Each row was made from one walk, in order. Every step used is in the known rows, and no mark comes twice. Write each row's walk.
In the rows, zero is written as 128.
Known rows:
zodoz, ledal, kudigo: [123 107 174  91 107  86  88 156 199 119 132 188  79 131 143 151 145 151
 126  94 127 122]
ledal, kudigo: [137 106 144 111 102 122  84 153 178 143 102 149 102  99 151 167 168 132
 107 104 127 128]
kudigo, ledal, nififev, mavu, ketu, kitaf, zodoz: [161 109  72 161 148 152 169 120  87 120 149  73 157 147  64  76  98  91
 137 146 121 164]
zodoz, ledal, nififev, mavu: [ 70 147 118 113 115 109 126 116 116  87 137  99 107 122 139  98 125 134
 124  74 127 138]
kobos, mavu, ketu, kitaf: [121 125 134 149 131 131 116 158 147 174 138 152 124 157 185 107 155 154
 126 150 157  74]
zodoz, ledal: [ 98 155 175  93 116  87 103 139 180 128 131 192 107 121 170 156 118 167
 137 130 128  96]
ketu, kitaf, zodoz, ledal: [112 144 175 109 124 108 121 138 211 150 168 211 155 155 140 115 105 136
 171 155 133  77]
ledal, kudigo, kitaf, zodoz: [177  90 157 136 120 144 130 152 209 163 126 152 154 109 115 151 155 119
 118 125 130 130]
ketu, mavu, nififev, ledal, kudigo, kitaf: [139  52 123 121 119 151 103 120  79 119  89 115  91 136 107 145 173  80
 148 100 127 139]
kobos, mavu, nififev, ledal, kudigo: [138 122 125 108 129 151 104 131  64 122  97 138  49 159 149 159 137 135
 106 120 113 107]
kudigo, kitaf: [122 105 158 134 112 131 121 143 186 165 108 146 149  86 177 178 170 139
 116 131 138 112]
kitaf, zodoz: [139 179 142 114 128 135 123 128 162 162 118 166 163  98 146 151 102 141
 125 167 122  96]
zodoz, ledal, kudigo, kitaf: [138  63 190 115 108  97 111 162 225 131 140 180  98 130 141 156 171 143
 127  90 137 131]
nififev, ledal: [127 179 137  95 115 122 107 117 128 131 106 154 107  84 159 179 101 138
 134 156  94 105]
kobos, mavu, ketu, kitaf, kudigo: [111 149 129 130 129 140 106 140 134 185 140 158 154 156 158 123 156 154
 127 177 147  88]
kobos, mavu, nififev, ledal: [113 168 125 107 138 148 119 114  47 133  96 144  75 149 175 166 109 150
 115 153 115  81]
ketu, kitaf, kudigo, ledal, nififev, mavu: [101  88  71 113  98 152 108 103  77 140 111  80 147 111  80 140 182  95
 128 131 118 176]
kobos, mavu, ketu, kitaf, zodoz, ledal, nififev: [111 139 137 151 150 138 148 156 156 165 202 154 118 220 125  52 110 173
 137 137 146  83]
kitaf, kudigo, ledal, nififev, mavu, kobos: [ 98 151  70 123 126 103 137  72  11 118 100  55 150  88  64 145 135 164
 103 152 135 207]
mavu, nififev, ledal, kudigo, kitaf: [141  86 150 135 133 150 134 132 116 108 106 135 104 134 128 186 139 100
 119 109 110 146]

Which walk is each row?
[139 162 133 132 139 126 122 150 123 161 120 142 106 136 184 125 126 179
 103 153 146  82] => kobos, mavu, ketu
[ 97 181 115 135 135  74 140  87  80  94  98  89 164  71 153 117 110 157
 122 133 162 138] => nififev, mavu, kobos
[123 194 114 142 165 119 178 114 112  76 178 100 146 157  96  52  40 133
 133 116 121 142] => kitaf, zodoz, ledal, nififev, mavu, ketu
[140 137 187 115 132 110 149 136 211 148 157 194 156 132 136 139 105 154
 146 150 131  99] => kudigo, kitaf, zodoz, ledal
[165  89 151 115 107 134 113 139 174 133 113 138  99  92 126 182 155 113
 126 115 103 140] => nififev, ledal, kudigo, kitaf
[133 179 112 142 147 108 145 118 106  86 115  96 152  97 157 106  88 116
 123 127 133 130] => nififev, mavu, ketu
[111 117 101  96 101 147  96 121  91 175 100 122 115 107  89 201 170 156
  99 157 104 170] => kitaf, kudigo, ledal, nififev
[116 133 146 152 135 121 122 152 174 148 140 157 160 133 169 129 129 130
 140 145 144 102] => mavu, ketu, kitaf
[ 98 154 132 158 152  92 195  90 109  98 167  85 177 129  91  66  91 167
 131 115 160 159] => kudigo, kitaf, zodoz, ledal, nififev, mavu, kobos
[130 130 136 111 133 138 110 127  89  95  99 141  85 136 131 180 111 110
 120 115  99 136] => mavu, nififev, ledal, kudigo
[134 152 131 164 165 131 201 121 135  89 183  92 166 156  94  57  69 125
 132 108 130 152] => kudigo, kitaf, zodoz, ledal, nififev, mavu, ketu
[154 151 132 150 148 143 139 150 156 183 157 162 154 168 155  86 117 148
 138 179 149  64] => kobos, mavu, ketu, kitaf, zodoz
[196 118 149 118 123 146 137 131 179 143 131 148 128 104  95 159 112 111
 135 145  95 132] => nififev, ledal, kudigo, kitaf, zodoz
[172 113 148 138 149 163 155 126 122 116 124 144 135 146  97 163  95  95
 128 136 101 140] => mavu, nififev, ledal, kudigo, kitaf, zodoz
[126 102  74 117 107 138 123 112  62 115  92  63  96  91 107 144 152 117
 104 108 116 172] => kudigo, ledal, nififev, mavu
[147  61 158 132 103 129 109 160 203 154 108 144 122  98 148 175 196 125
 107  97 138 138] => ledal, kudigo, kitaf
[ 84 145  88 132 112 146 122 112  95 109 108  63 129  88 150 115 150 113
 103  84 128 145] => ledal, nififev, mavu
[148 122  95 121 132 117 131 107  88 118 122 113 169 119  89 131 119  93
 148 175 122 161] => nififev, mavu, ketu, kitaf, kudigo, ledal
[ 90 126  87 175 135 145 144 129 113 104 146  63 158 136 138  70 138  95
 126  90 144 144] => ledal, nififev, mavu, ketu, kitaf
[170  81 121 123 136 164 127 112  84 128 108 126 120 149  73 119 130  74
 157 128 120 131] => ketu, mavu, nififev, ledal, kudigo, kitaf, zodoz
[124  91  90 135 121 159 113 142  83 197 140 116 108 176  96 134 183 161
 110 168 132 141] => kobos, mavu, ketu, kitaf, kudigo, ledal, nififev
[161 123 143 138 152  98 150 137 180  74 183 145 150 174  90  40  76  89
 168 109 136 130] => nififev, mavu, ketu, kitaf, zodoz, ledal, kudigo
[148 168 112 158 155 131 162 118 137 109 150 114 201 129 125  65  75  84
 156 153 138 112] => nififev, mavu, ketu, kitaf, zodoz
[ 77 126 118 153 140 111 148 131 134  83 178  98 135 168 131  55 112 114
 148  82 142 137] => zodoz, ledal, nififev, mavu, ketu, kitaf
[155 134 136  95 104 123  91 134 147 121 106 146  80  95 129 176 129 124
 125 122  93 130] => nififev, ledal, kudigo
[129  96 109  99 119 141  81 116  51 107  83 123  72 140 108 138 144  88
 150 106 117 128] => ketu, mavu, nififev, ledal, kudigo
[ 70 168  88 155 130 102 145  91  58 100 111  48 153  88 133 100 132 161
 103 100 159 163] => ledal, nififev, mavu, kobos
